Each row was made from one walk, in order. Every step used is in the known rows, and no mark comes twice. Write each row's walk.
In the rows, zero is written as 128.
Known rows
zopa/tepez/sezus: [134 120 129  99 136  97 116 157 161 143 146 108 178 137 125  80 185 107
 141 134 111 108 152  99 181 135 106]
surov/melaf/selo/fonav: [118 164 144 112 111 154 115 124 110 145 119 132 111  98 149 121  63 149
 185  60 164 102  72 138 122  91  76]
gase/tato/surov/melaf/selo/sezus: [113 131 147 137 138 171 175 128  77 156  96 147 122 121 133 139  38 179
 196  91 192 147  79 129 106  67  75]
melaf/selo/sezus/tepez: [131 160 139 163 156 152 165 139 158 174 171 102 117 130 113 132  91 113
 189  91 138 124 100 111 141 102 102]
zopa/tepez/sezus/selo/melaf: [116 148 142 106 148 123 111 157 161 123 129 115 206 119 135  95 138 126
 162 141 148  92 140 112 183 115  97]
tato/surov/fonav: [155 123 137 127 132 157 130 110  96 130 123 145 150 113 127  91  69 136
 167 114 156 160 146 142 119 140  96]
sezus/selo/melaf/surov/fonav: [124 138 139 140 111 182 105 113  81  82 111 143 143  91 139 115  41 147
 161  90 195 139  96 155 105  99 107]
surov/fonav: [151 122 136 137 127 135 113 118 119 124 139 125 131 109 130 101 103 120
 146 109 143 157 132 132 133 134 122]
zopa/tepez: [125 131 144 122 146 102 125 156 151 147 148 114 152 129 125 115 168 109
 112 136 119 133 140 119 160 126 113]
tepez/sezus/surov/melaf/selo/gase/tato: [ 94 135 177  98  97 163 107 120 114 103  89 156 112 108 152 139  84 175
 210  50 160 106  99  85 133  61  96]
tato/surov: [134 129 129 118 134 149 149 120 106 135 115 148 148 133 125 121  95 146
 149 132 142 127 141 138 111 132 102]
surov/fonav/selo: [139 128 138 123 127 136 121 147 118 155 145 140 141 115 145  68 113 121
 154 109 145 162 125 144 160 138 120]
tato/surov/melaf/selo: [126 135 141 118 122 177 131 118  70 153  74 172 120 103 125 109  46 166
 170  58 178 118  97 142 107  77  57]
fonav/surov/melaf/selo/sezus: [128 168 151 133 153 152 130 131  93 169 141 102 132 104 168 119  81 172
 190  60 180 130  47 147 114  86  72]
tepez/sezus/selo/gase: [117 128 162  99 139 159 116 137 148 101 130 142 143 128 180  71  93 123
 165 133 143 107 155 103 168 107 120]
tepez/sezus/surov/melaf: [106 155 140  97 102 161  86 117 115 122 116 139 153 123 106 105 136 169
 177  75 123  89 110 123 139 141  87]
selo/melaf/surov: [ 98 124 112 139  92 138 127 115  95  99 110 132 121 108 122 162  91 147
 147 102 169 123  80 144  83  92 138]
tato/surov/melaf/selo/gase: [104 126 173 114 118 179 134 119  84 143  85 174  93  99 161 108  17 156
 188  56 190 132 103 132 112  47  78]
melaf/selo/gase/tato: [111 108 165 127 121 131 147 133 128 110 100 144  83 114 171 164  78 132
 164 107 163 146 119  89 123  49 135]
gase/tato/surov/melaf/selo/fonav: [113 156 158 104 113 174 153 111  89 129  85 157 126 104 155 142  40 183
 213  86 182 116  88 124 102  82  62]
tepez/zopa: [133 119 135 116 115 122 121 116 142 133 134 127 133 140 128 127 150 130
 112 155  99 110 137 140 148 156 134]
surov/fonav/selo/sezus/tepez: [125 164 156 160 156 151 159 149 156 188 205 110 140 128 127  72 107 107
 201 115 138 164 117 133 184 146 120]
sezus/surov/melaf/selo/gase: [ 93 154 181 115 106 172 102 123 105 130 110 157  90 100 145 144  61 162
 178  32 164 113  82 120 117  66  92]
gase/tato/surov/fonav/selo/sezus: [130 125 145 133 151 150 187 149 103 162 148 137 159 137 152  91  73 152
 199 147 173 187 117 137 144 132 113]
zopa/tepez/sezus/selo/gase: [119 133 181  89 157 133 115 167 173 121 153 130 170 132 179  58 133 106
 151 139 135 113 167  92 201 105 104]
gase/tato/surov/fonav/selo: [135 122 150 117 132 150 155 136  96 138 110 165 156 118 149  91  89 152
 177 134 164 173 144 133 143 131 104]
fonav/surov/melaf/selo: [134 162 157 119 134 152 101 116  82 145 101 129 124  86 162 122  92 176
 171  46 173 117  70 146 114  82  65]
zopa/tepez/sezus/surov: [126 150 139  88 132 111 102 152 162 136 156 111 193 141 106 104 195 130
 150 115  97  91 143  98 174 158  94]
tato/surov/fonav/selo/melaf: [120 133 130 126 123 149 138 130  99 154 118 151 174 104 136  96  63 146
 203 113 186 155 116 160 132 121 110]

Which walk is each row?
[109 162 169 158 149 188 186 116 108 163 118 141 115 118 114 147  47 167
 227  85 173 132  96 113 124  72  69]  gase/tato/surov/melaf/selo/sezus/tepez
[129 148 157 140 126 138 129 106 173 139 157 125 132 142 103 131 158 118
 146 152  80 101 154 127 166 162 129]  sezus/tepez/zopa
[127 143 156 146 120 163 149 134 132 170 204 119 128 140 126  66 112 116
 181 114 122 149 102 159 174 158 123]  melaf/surov/fonav/selo/sezus/tepez/zopa
[103 146 198 122 130 152 123 115  94 111  93 139  90  82 203 158  74 178
 195  68 190 142  81 111 115  39  98]  fonav/surov/melaf/selo/gase/tato
[117 184 156  69 112 136  92 147 145 154 146 115 178 113 130  94 132 155
 207  43 130  66  87 109 168 123  39]  zopa/tepez/sezus/surov/melaf/selo/fonav
[147 181 147  96 141 131 122 122 129 136 148 100 151 100 187 134 101 153
 193  86 152  97  80 132 112 123  78]  melaf/selo/fonav/surov
[125 122 141 121 135 144 164 116 105 109  95 152 142 132 133 151 104 160
 156 155 145 141 147 120 110 120 113]  gase/tato/surov
[118 118 171 123 125 137 123 150 131 145 158 144 115 109 182  68  87 108
 171 107 159 177 130 132 169 108 142]  surov/fonav/selo/gase
[104 129 156 124 122 165 148 107  78 116  74 165 126 119 128 142  82 181
 167 125 165 141 122 131 108 101  93]  gase/tato/surov/melaf
[116 152 124 102 102 136  96 138 134 136 139 129 195 110 121  94 119 152
 218  90 150 115 104 134 159 152 115]  tepez/sezus/surov/fonav/selo/melaf
[119 218 189  97 153 180 104 115 111 117 141 123 166  96 197 102  88 187
 189 107 160  94  87 158 137 138  57]  sezus/selo/fonav/surov/melaf
[133 154 163 150 143 143 150 140 171 191 213 109 148 145 124  69 128 107
 188 142 106 149 128 149 205 174 129]  surov/fonav/selo/sezus/tepez/zopa
[108 161 140 124 111 141 107 134 122 140 141 134 169 103 121 131 101 154
 189  90 159 136  95 151 138 138 122]  sezus/surov/fonav/selo/melaf
[139 152 145 153 142 144 154 127 173 177 177 104 123 144 108 130 112 116
 170 118 108 105 110 125 160 130 111]  melaf/selo/sezus/tepez/zopa
[115 131 128 136 116 128 120 139 119 148 134 132 152 100 138 107  91 129
 180 109 171 156 103 149 146 116 133]  surov/fonav/selo/melaf
[129 154 149 112 121 148 108 142 120 146 153 144 158 119 129  93 125 147
 161  89 131 144 116 143 154 161 108]  sezus/surov/fonav/selo
[110 110 178 125 124 132 142 146 128 123 136 150 106 110 188 105  96 124
 177 128 164 186 137 113 164  95 152]  surov/fonav/selo/gase/tato
[110 192 157  97 105 169 103 120 114 138 127 135 128 101 133 142  76 175
 196  40 149  83  64 139 110 114  65]  sezus/surov/melaf/selo/fonav
[148 111 147 132 131 153 146 105  94 107 103 149 144 113 131 124  78 152
 176 135 162 166 154 124 114 128 106]  gase/tato/surov/fonav
[113 125 140 128 119 144 156 128  97 132  98 155 165 106 143 129  67 164
 208 135 190 165 121 141 129 110 121]  gase/tato/surov/fonav/selo/melaf
[112 138 146 121 123 171 130 112  80 142  94 162 131 116 124 108  76 168
 162 100 159 127 117 152 112 111  80]  tato/surov/melaf
[110 140 181 118 146 166 128 138 139 105 130 150 122 121 182 110  75 127
 138 134 151 131 146 118 150  98 127]  sezus/selo/gase
[138 139 150  94 157 129 108 165 160 129 141 122 197 135 142  60 161 119
 134 140 121 100 160 104 197 135  80]  zopa/tepez/sezus/selo
[121 118 120 149  89 147 111 105  85  95 118 128 121  89 123 135  63 138
 165  81 183 153  85 151  90  99 131]  selo/melaf/surov/fonav
[133 184 152 100 143 124 125 118 138 125 168  95 162 112 187 134 135 154
 182 131 134 105  99 138 118 158 103]  selo/fonav/surov
[132 119 132 124 102 151 119 144  83 133 138 150 125 111 148  65  98 130
 146  83 160 163  98 156 132 122 114]  melaf/surov/fonav/selo
[152 141 148  98 128 118  88 141 153 129 167 108 197 121 108  77 170 124
 168  95 114 120 148 105 178 166  87]  zopa/tepez/sezus/surov/fonav
[122 160 166 143 138 185 157 106 124 188 143 139 127 133 105 108  59 156
 206  89 138 105 102 146 146 112  64]  tato/surov/melaf/selo/sezus/tepez/zopa
[112 154 190 116 131 155 104 118  95 135 114 138  98  83 196 123  66 164
 184  48 185 128  75 132 116  52  87]  fonav/surov/melaf/selo/gase
[108 139 128 126 148 126 164 169 138 184 176 114 146 148 148  94 126 126
 152 136 142 148  96 144 159 131 135]  fonav/selo/sezus
[102 113 175 120 130 146 168 117 118 103 105 159 115 129 168 154  76 146
 171 151 160 154 152 105 115  88 136]  selo/gase/tato/surov
[100 165 156 119 112 163  97 112 102 127 117 145 127 117 108 143 118 174
 150  78 130 110  96 143 120 130  93]  sezus/surov/melaf
[ 99 139 192 116 119 145 128 139 131 115 147 150 126 115 170 127 105 149
 187 109 152 170 127 113 155 119 142]  sezus/surov/fonav/selo/gase/tato
[124 119 171 110 133 158 144 141 107 151 141 163 133 113 181  58  55 127
 189 113 173 175 144 138 151 111 116]  tato/surov/fonav/selo/gase
[113 192 168 101 132 146 108 108 113 130 148 108 145 100 184 123 111 175
 196  99 155 106  77 152 118 136  83]  selo/fonav/surov/melaf
[ 83 129 115 125  94 136 133 145  94 129 118 146 131 114 139 129 103 147
 154 100 175 129  72 156 112  93 137]  fonav/selo/melaf/surov
